Each row was made from one path, in order. Every step used is in the known rows, and no mark comes twice. Write each row's path.
Known rows:
pudug, sele: [  0   0 -54   0  -6 -18  19 -11  -2  35  -9 -39  12  19   6  12 -15 -26
 -12 -15 -30 -31   2  10  15  -7   6  13   8   1 -21 -50 -19 -30   6  -9
   0  10 -35  -3 -11  -6   2]
damugem, pebe: [ -2  -4 -42  14   1 -46  34   7 -23  -4 -16 -36  24  32  10  13 -29  -3
  -2 -16 -23 -27 -18  18  35 -14 -26   9   5   1 -13 -23  -4 -17   7  11
  -1  19 -42 -13 -31   4  16]
futiz, gutesu, pebe, babet, sele, pudug: [ 13  12 -47   1   9 -14  22  18 -19 -10 -30 -16  20  25   8  16  -6 -29
  -8 -32 -31 -11   1  20  27  -4  -5  -3  -3  28 -10 -40  -4 -52  10   8
  -6   2 -45  -4 -36  -7  11]
babet, sele, pudug, futiz: [  1  36 -65  -3 -17 -53  -9 -35   5  23 -12 -28   9  29   3  10 -13 -38
  17 -12 -27 -36 -10  13  38 -20  -2 -17  -5  11 -44  13  -9 -25   9  -1
   9 -12 -39  17 -15  -1  -4]
mopafe, damugem, pebe, babet, sele: [ -3  -6 -44   5   5 -47  53  20 -45  16 -17 -32  33  26   0   8 -18 -18
  -1   3 -37 -31   1   2  23  -8 -31 -20  13  13 -14   6 -12 -16  -1  10
  -8   0 -28 -22 -12   3 -23]
pona, gutesu, pebe, babet: [ -6  15 -39  -8   9 -29  59  37 -20  -3 -25 -27  16  11  19   7  36   0
 -10  -1 -26 -29  -3  -1   7  -2   2  10  15  11   0 -55 -12 -12  13  -8
   6   2 -47 -18 -55  11  24]
pebe, babet, sele, pudug, futiz, gutesu, pona: [  5  11 -47  -6 -22 -18  14 -10  -8   9 -22 -20  20  24   4  12   9 -41
   2 -12 -16 -36  -2   8  33  -2  -1 -18   4   9 -38 -10  -4 -30  -5  -2
   8 -31 -30  18 -37 -11  -6]
sele, pudug, futiz: [ -6  -3 -66  12  -7 -55 -23 -18  16   4 -14 -33  11  21   0  19  23 -48
   1 -14 -20 -32 -13  12  39 -11   3 -38  12  12 -46   1 -15 -13  20  -6
   8  -2 -30  26 -37  10  16]
pona, gutesu, pebe, babet, sele: [ -4  25 -41 -11   5 -30  59  32 -21   3 -24 -25  16  12  19   5  28  -1
  -4  -2 -26 -30  -4  -1  10  -4   0  12   9  11  -4 -47 -11 -16   9  -6
   7  -3 -50 -16 -48   8  19]
mopafe, damugem, pebe, gutesu, pona: [-13   1 -49   8  -1 -71  31  12 -44  14 -17 -29  21  16   0  21 -20 -25
 -12 -17 -41 -30  -7  16  29  -8 -29 -34  10  11 -10 -18 -17 -18  13   7
 -17  24 -23 -24  -1   8 -25]
babet, sele, gutesu, pebe, damugem: [ -6  47 -59  -8  -9 -33  26 -36 -24  29 -22 -24   8  27  13  -1 -21   1
   6 -33 -35 -16 -14   7  27  -7 -16   1   0  20 -27  -2  -9 -19   5  -3
   3  -6 -47  -7  -5  -8 -14]
pona, gutesu, sele, pudug: [-13  44 -49  -4 -12 -69   7  20  -1  11 -15 -29   6   6  18  15  50 -20
 -13 -18 -24 -34 -15   8  18  -5   4  31  23   6 -13 -57 -22 -14  20 -16
   5  30 -31   8 -38  16  18]
pebe, gutesu, sele, babet: [ -5  54 -44   1 -30 -29   6   3 -15  12 -25 -21   6  24   8  31  25 -28
  -9 -46 -25 -40 -14  25  26 -22   0 -10  18  17 -12 -76  -4 -52  13 -17
 -18  16 -25  -1  -8  -5  19]
pudug, futiz, gutesu, sele, babet: [ -3  10 -55  12 -24 -12 -14 -35  13   5 -17 -25  20  43  12  31  46 -36
  -9 -26 -39 -23  -5  14  31  -9   6 -28   9  23 -25 -62 -13 -51   2 -11
  -6   6 -32  25 -16   0  23]
sele, pudug: [ -2  15 -58   8   0 -58 -10   8   1   3 -17 -34   9  13   0  12   2 -40
  -1 -17 -15 -31 -15  16  32 -12  -1 -12  14   7 -35  -1 -12 -14  26  -5
   1  12 -31  14 -34   6  10]
futiz, pudug, sele, babet: [ 13   8 -39  -1 -13   5  -6   9  27  25 -14 -49  10   8   1  14  29 -27
  -9  -5 -26 -35  -4   5  29  -5  13   3  -4  -7  -4 -63  -4 -34  23  -5
 -28  15 -40  -7   1  -8  25]
sele, pudug, futiz, gutesu: [ -3  -3 -65  12  -5 -49 -30  -4  14  -3 -17 -25  11  24   1  23  20 -58
  -3 -28 -27 -25 -10  18  41  -9   4 -36   5  16 -40 -10 -14 -29  24  -3
   7   7 -28  28 -39   6  11]
babet, sele, pudug, futiz, gutesu: [  3  35 -67  -2 -16 -49 -14 -26   2  17 -14 -22   9  31   4  14 -14 -42
  14 -23 -30 -31  -9  16  40 -18  -2 -13 -10  15 -39   7  -8 -37  11   1
   9  -6 -38  18 -15  -5  -7]
mopafe, damugem, pebe, babet, sele, pudug: [ -2  -4 -50   6   7 -53  45  22 -40  13 -17 -32  31  21  -3   8 -15 -29
   0   1 -33 -29   0   3  30  -7 -31 -24  12  14 -22  12 -13 -15   4  11
  -5   2 -26 -16 -16   5 -23]
gutesu, pebe, babet: [  8   1 -39   3  16 -13  57  -8 -20  -1 -29 -32  26  17   9   6  15  -2
  -8   9 -17 -22  -2   4  12  -7  -6  -8  16  19 -12 -41  -3 -15  -3  -2
  -9 -25 -49 -18 -40   3  35]
futiz, pudug: [  6  20 -30   1 -13 -37 -13  21  11   5 -19 -43   6   8   3  14  29 -13
  -3   1 -32 -35 -15  13  30  -3  -2  -1   1  -6   6 -33   4 -10  21   0
 -30  18 -39 -14 -10   5  21]
gutesu, pona: [-10  23 -45   4 -23 -59  -3 -54  -4  20 -12 -33   8   9   8  16  -8  -9
 -22  -9 -19 -33 -18  16  24   2   0  -5   8  -6 -21 -39 -18 -10  11 -13
 -12  13 -30   9  -3   0  -1]
gutesu, pebe: [  4  14 -49   8  18 -34  38 -23 -13   4 -24 -36  19  18  10   8  -2   2
  -9   0 -25 -17  -7  11  14 -12  -7  -2  10  20  -9 -40  -7 -17   8  -1
 -14  -2 -52 -19 -24   9  35]
mopafe, damugem: [ -8  12 -46   6   5 -54  25  16 -35  21 -14 -37  20  22   0  11  -2 -20
  -7   2 -46 -29   0   4  12  -5 -17 -30  24  17  -8  -2 -18 -11  10  -6
 -15  18 -25 -18   3   9 -24]
gutesu, futiz, pudug: [  0  42 -55  -3 -15 -12  -5   1  -6  21 -18 -43  13   8  15  14  28 -20
  -9   4 -29 -32 -21   5  20  -8   1  26  11 -10   3 -36   8 -14  13   8
 -46  -3 -49  -9 -25  -3  17]
pona, gutesu: [-13  28 -39  -7  -5 -46  28  46 -17   4 -16 -29   7  18  19  11  24  -7
  -6 -14 -34 -36 -11   6  12  -6   1  11  15   3   0 -40 -14 -11  20 -13
   9  27 -40  -8 -37  10   5]
mopafe, damugem, pebe, babet, sele, gutesu, pona: [-10  -3 -48   3  -2 -50  45  -3 -42  22 -17 -30  28  23   3   8 -10 -15
 -12 -10 -36 -26  -3   0  26   4 -31 -26  13  13 -20   1 -19  -8   0   6
  -9   5 -25 -16  -6   2 -30]
sele, pudug, futiz, gutesu, pona: [ -7  -2 -67  12 -11 -54 -33 -25  17   0 -15 -26  10  17   1  25  19 -56
  -9 -28 -24 -25 -14  19  43  -4   6 -37   2  13 -44 -16 -18 -26  22  -3
   4   8 -27  32 -34   6   8]
damugem, pebe, babet: [  3 -20 -32  10  -2 -23  54  24 -30  -9 -23 -33  31  30   9  11 -14  -8
  -1  -7 -14 -32 -11  11  33  -9 -26   4  10   3 -15 -21   1 -13  -5  11
   4  -4 -38 -11 -49  -1  19]

Write each row's path:
[  0  24 -36 -12 -18   0  42   8 -25  17 -25 -23  16  35  11   1   9 -11
   3 -16 -22 -34  -3   0  20   1 -11  -8  14  14 -27  -2   0 -17 -11  -7
   7 -29 -35   2 -32 -14  -8]	pebe, babet, sele, gutesu
[  1  53 -44   9 -23 -17   7 -41   6  24 -17 -38  19  28  11  19  37 -12
 -12 -12 -15 -31 -12   8  17 -15   4  19  26  16 -22 -72 -14 -43   5 -22
 -19  16 -33  15   2  -4  36]	gutesu, sele, babet
[ -6  66 -62 -15 -22 -20   4 -27 -14  37 -17 -28   3  30  18   4  -1  -6
   1 -28 -36 -25 -19   3  27  -6  -8  12  -1   8 -20   5   0 -17   7   2
 -16  -7 -50   0  -5 -14 -11]	babet, sele, gutesu, futiz, pudug
[ 10  13 -43  -2   9 -13  58 -17 -21   7 -28 -29  25  19   8   3   0  -1
   1   7 -18 -23   0   4  15 -10  -8  -3   7  19 -16 -31  -1 -21  -7   1
  -6 -33 -52 -17 -32  -1  27]	gutesu, pebe, babet, sele
[  0   3 -47  -3  -9 -14  -5  -3  14  26 -20 -44   6  -6   4   9  30 -17
 -14 -20 -34 -19  -7   7  30   8   1   4   0  -1  -5 -55  -9 -12  19  -1
 -22  13 -39 -17  -6  -1  11]	futiz, pudug, sele, gutesu, pebe, damugem
[ -5  14 -52  -9   4 -35  44  20  -8   2 -23 -24  17  12  16   8  40 -14
  -3  -3 -24 -30  -3  -1  18  -6   4  -3   7  13 -17 -40 -14 -13  10  -6
  13 -11 -48  -6 -56  11  22]	pona, gutesu, pebe, babet, sele, pudug, futiz
[  5  12 -45  -6 -18 -17  25   2 -10  11 -22 -25  21  27   3   7  13 -35
  11  -2 -16 -41  -2   2  30  -8  -4 -19  10  11 -39   3   0 -22  -8  -4
  11 -37 -32  13 -42  -7   1]	pebe, babet, sele, pudug, futiz
[ -2   4 -47   0  -7 -10  54   3 -35   8 -21 -27  28  35  16   6 -17  -7
  -1 -19 -17 -28 -15   6  36  -8 -27  14   4   5 -22 -10   4 -14  -8  15
   0 -15 -45  -7 -45 -10   5]	damugem, pebe, babet, sele, gutesu, futiz
[  0 -11 -57  12  -4 -21   0 -29   4  -5 -20 -24  19  38  12  27  27 -30
  -8 -23 -43 -16  -2  13  28  -8   0 -36   1  26 -19 -44 -10 -38   5  -1
  -4  -3 -41   8 -29   5  24]	pudug, futiz, gutesu, pebe
[ -3  16 -43  11 -14 -39  28   8 -23  -2 -22 -25  20  29   9  27  -9 -15
  -7 -39 -19 -34 -20  24  41 -24 -22   5   6  10 -13 -63  -2 -41  11   6
 -10  22 -36  -9 -25  -2  24]	damugem, pebe, gutesu, sele, babet
[ -8  36 -54 -13 -11  -3  18  35  -1  22 -15 -39   9   6  22  13  49 -20
 -14  -8 -29 -36 -12  -4  15  -5  16  33   9  -9   4 -69  -7 -24  28  -6
 -19  16 -50  -6 -37   0  15]	pona, gutesu, futiz, pudug, sele, babet
[ -4   7 -55  11 -24 -30 -18 -32   7   4 -16 -24  18  39  12  31  40 -34
 -10 -27 -42 -22  -7  16  28  -5   2 -21  10  22 -21 -51 -13 -41   0  -7
  -5   7 -30  21 -20   4  19]	pudug, futiz, gutesu, sele
[  4   4 -54   3  -8  21  24 -14   6  36  -9 -42  16  28   5  13  -4 -29
 -10 -16 -21 -33   4   4  17 -12  16   3   8   5 -27 -62 -19 -52  16 -17
  -3   9 -37   6  -4 -16  14]	pudug, sele, babet
[  2   5 -44  -2 -11 -11  43  11 -25   7 -23 -31  25  28  14   7  -4  -7
  -1 -13 -17 -29 -16   5  38  -6 -26  16   1   0 -17 -14   8 -14  -2  19
  -8 -13 -46 -10 -44  -9  12]	damugem, pebe, babet, sele, gutesu, futiz, pudug
[-21  23 -52  -1 -19 -38  -1 -44  -9  23 -18 -28  -1  23  16  11  14   2
 -30 -44 -27 -18 -22   6  26  16  -5 -22  14   9 -28 -21 -23   1  15 -18
  -7  19 -31  13  -8  -4  -6]	sele, gutesu, pona
[ -5   1 -42   9  -5 -49  33  27 -33  -9 -22 -24  15  28   8  23 -32 -16
  -3 -39 -26 -34 -18  28  42 -21 -27  -5   1   5  -8 -35   2 -29  14  12
  -4  19 -37 -19 -36   1  11]	damugem, pebe, gutesu
[ -9   8 -53  13 -17 -61  11  -6 -16  -2 -21 -22  18  24   8  29  -1 -29
  -6 -39 -20 -34 -20  27  46 -22 -22  -5   6   9 -23 -45  -5 -29  10   9
  -3  14 -32  -2 -36   7  23]	damugem, pebe, gutesu, sele, pudug, futiz
[-14  49 -41  -5 -15 -59  19  17 -11  14 -16 -29   9  12  23  16  48  -5
 -14 -15 -31 -35 -13   7  10  -4   2  33  24   7  -2 -67 -20 -14  13 -17
   3  31 -34   0 -31  14  16]	pona, gutesu, sele
[-15  38 -55  -1 -18 -67   0   8   4  12 -14 -29   8   9  18  19  62 -24
 -11 -16 -26 -34 -14   6  20  -6   7  18  22   9 -19 -59 -24 -14  18 -17
  10  24 -31  15 -39  18  20]	pona, gutesu, sele, pudug, futiz
[ -1   9 -44  -6 -18 -22 -17 -10  22  32 -14 -42  -1   1   5  14  30 -17
 -24 -21 -32 -27 -10   7  30  13   7   5  -4  -9  -8 -54 -12 -11  22  -5
 -26  20 -35  -5   0  -4  11]	futiz, pudug, sele, gutesu, pona
[-11  39 -55   3 -28 -62 -15  -7  -8   9 -23 -18   2  15   5  34  28 -43
  -7 -45 -26 -39 -16  26  32 -19  -2 -18  18  17 -26 -57  -8 -33  11 -11
 -10   9 -20  10 -25   6  15]	pebe, gutesu, sele, pudug, futiz
[  1  30 -60  -6 -15   1  -2  -7  -1  34 -14 -46  11   3  14  15  23 -26
 -14   2 -29 -31 -15   5  18  -7   7  34   8 -13  -1 -53   3 -17  13   7
 -43  -5 -49  -7 -21  -7  13]	gutesu, futiz, pudug, sele
[  3  37 -49   9 -12 -45 -20   6  -4  -1 -20 -19  12  22  10  26  16 -39
 -17 -44 -32 -15 -10  26  30  -3  -3  17  10  24 -12 -55 -14 -51  14  -4
 -10  36 -28  17 -21  -1  11]	futiz, gutesu, sele, pudug
[-14   6 -60  -4 -16 -20   7 -45   1  46  -9 -33   1  14  11  11   0 -16
 -31 -38 -29 -21  -6   4  19  12   7   2   8   2 -33 -50 -31 -18  10 -16
   0  15 -32  10  -2 -10  -9]	pudug, sele, gutesu, pona
[  0  34 -69  -3 -21 -56 -20 -43   7  21 -13 -21   7  25   4  15 -15 -42
   7 -24 -28 -31 -12  17  43 -15   0 -15 -13  10 -43  -1 -12 -35  12   0
   7  -5 -36  23  -9  -5  -9]	babet, sele, pudug, futiz, gutesu, pona
[  5  -4 -36   3  -7 -25  54  14 -30   0 -21 -30  29  35   9   7 -25  -8
   6  -7 -16 -34 -11  12  36 -12 -27  11   2   4 -20 -13   2 -21  -7  13
   6 -11 -41 -11 -41  -6   9]	damugem, pebe, babet, sele
[-15  38 -59  -6 -15  -7  -2  -7 -11  24 -21 -35   2  22  21  10  40  -5
 -22 -35 -34 -17 -23  -2  23   8  -5   2  17   6 -10 -17  -2   0  18  -2
 -29   6 -45   1 -24  -7   4]	sele, gutesu, futiz, pudug
[  7  -1 -41  -7  -7  -3   6   5  16  24 -21 -41   6   3   5  10  41 -15
 -19 -16 -29 -24  -4   0  26  11   6   2  -1   1  -7 -53  -6 -11  14  -1
 -24   4 -42 -13 -14  -4  23]	futiz, pudug, sele, gutesu, pebe, babet
[-17  37 -65  -5 -12  -6  12 -14 -24  25 -20 -30   4  31  24   8  21  -4
 -21 -39 -33 -16 -23  -1  16   5  -8   2  24  13 -19 -10  -8  -2  13  -7
 -17   3 -44   6 -30  -8  -2]	sele, gutesu, futiz
[ -7  12 -50  10  -1 -52  35  18 -39  15 -18 -30  26  24   0  22  -2 -27
  -9 -19 -38 -30  -4  13  28 -15 -26 -26  17  19 -11 -32 -15 -33  12   2
 -19  25 -24 -20  -1   5 -13]	mopafe, damugem, pebe, gutesu, sele, babet
[  2  30 -40 -16 -21   7  32   6 -20  22 -26 -27  16  27  14   2  23 -14
   0 -10 -22 -34  -7  -4  23   3  -8   3  12   7 -20  -8   7 -14  -8   0
 -10 -33 -38   0 -34 -15  -3]	pebe, babet, sele, gutesu, futiz, pudug
[-11  -2 -59  12  -2 -76  19   4 -31  13 -16 -28  25  18  -3  24   4 -37
  -8 -19 -40 -30  -6  13  35 -13 -27 -36  15  20 -20 -19 -19 -20  10   7
 -12  16 -20 -13 -10  13 -15]	mopafe, damugem, pebe, gutesu, sele, pudug, futiz
[-16  43 -55 -10  -7 -29  29  35 -25  14 -16 -30  11  14  26  12  29 -12
 -10 -11 -33 -34 -15   1   9  -8   5  32  19  -3   3 -45  -8 -11  19  -6
  -8  14 -47  -6 -47   5   5]	pona, gutesu, futiz
[  3   7 -48  11  10 -20  18  15 -28 -11 -28 -21  23  16   9  16 -15 -21
  -7 -39 -41  -3  -5  26  26  -5 -11   3   2  26   1 -56  -7 -50  12   3
  -7  19 -40 -15 -25  -2  -1]	futiz, gutesu, pebe, damugem
[ -7   9 -48  -2   5  -7  42  -9 -20   9 -29 -28  11  28  17   4  30   8
 -22 -31 -25 -11  -9  -4  16  10 -11 -19  21  28 -22 -20 -11  -2   7 -10
  -3  -9 -45  -5 -35  -2  17]	sele, gutesu, pebe, babet
[  2   7 -42  -6 -13 -17 -11   6  19  28 -16 -43   0   6   6  12  30 -17
 -18 -20 -34 -27  -8   4  27   8   5   5   0  -4  -5 -49  -8 -13  20  -3
 -22  19 -37  -9  -6  -3  13]	futiz, pudug, sele, gutesu
[  9   7 -38  -3 -13 -22 -10   8  19  24 -14 -46   5   2   1  14  23 -25
  -9  -4 -32 -34  -5  11  25  -1   6  11  -4 -10  -1 -54  -5 -19  17   0
 -26  17 -38 -12  -4  -1  18]	futiz, pudug, sele
[ -8  64 -64 -14 -20 -20  15 -31 -23  38 -16 -25   4  37  20   3 -14  -6
   1 -32 -34 -24 -18   3  23  -9  -9  12   4  13 -26   7  -4 -19   4  -2
  -8  -9 -48   4  -7 -14 -15]	babet, sele, gutesu, futiz
[ -4 -14 -55   8   2 -51  38  10 -32  14 -16 -32  33  24  -3  11  -3 -34
   1   1 -35 -31   2   1  32  -8 -28 -37  12  15 -28  10 -16 -14   0  11
  -3  -6 -26 -10 -20   7 -22]	mopafe, damugem, pebe, babet, sele, pudug, futiz
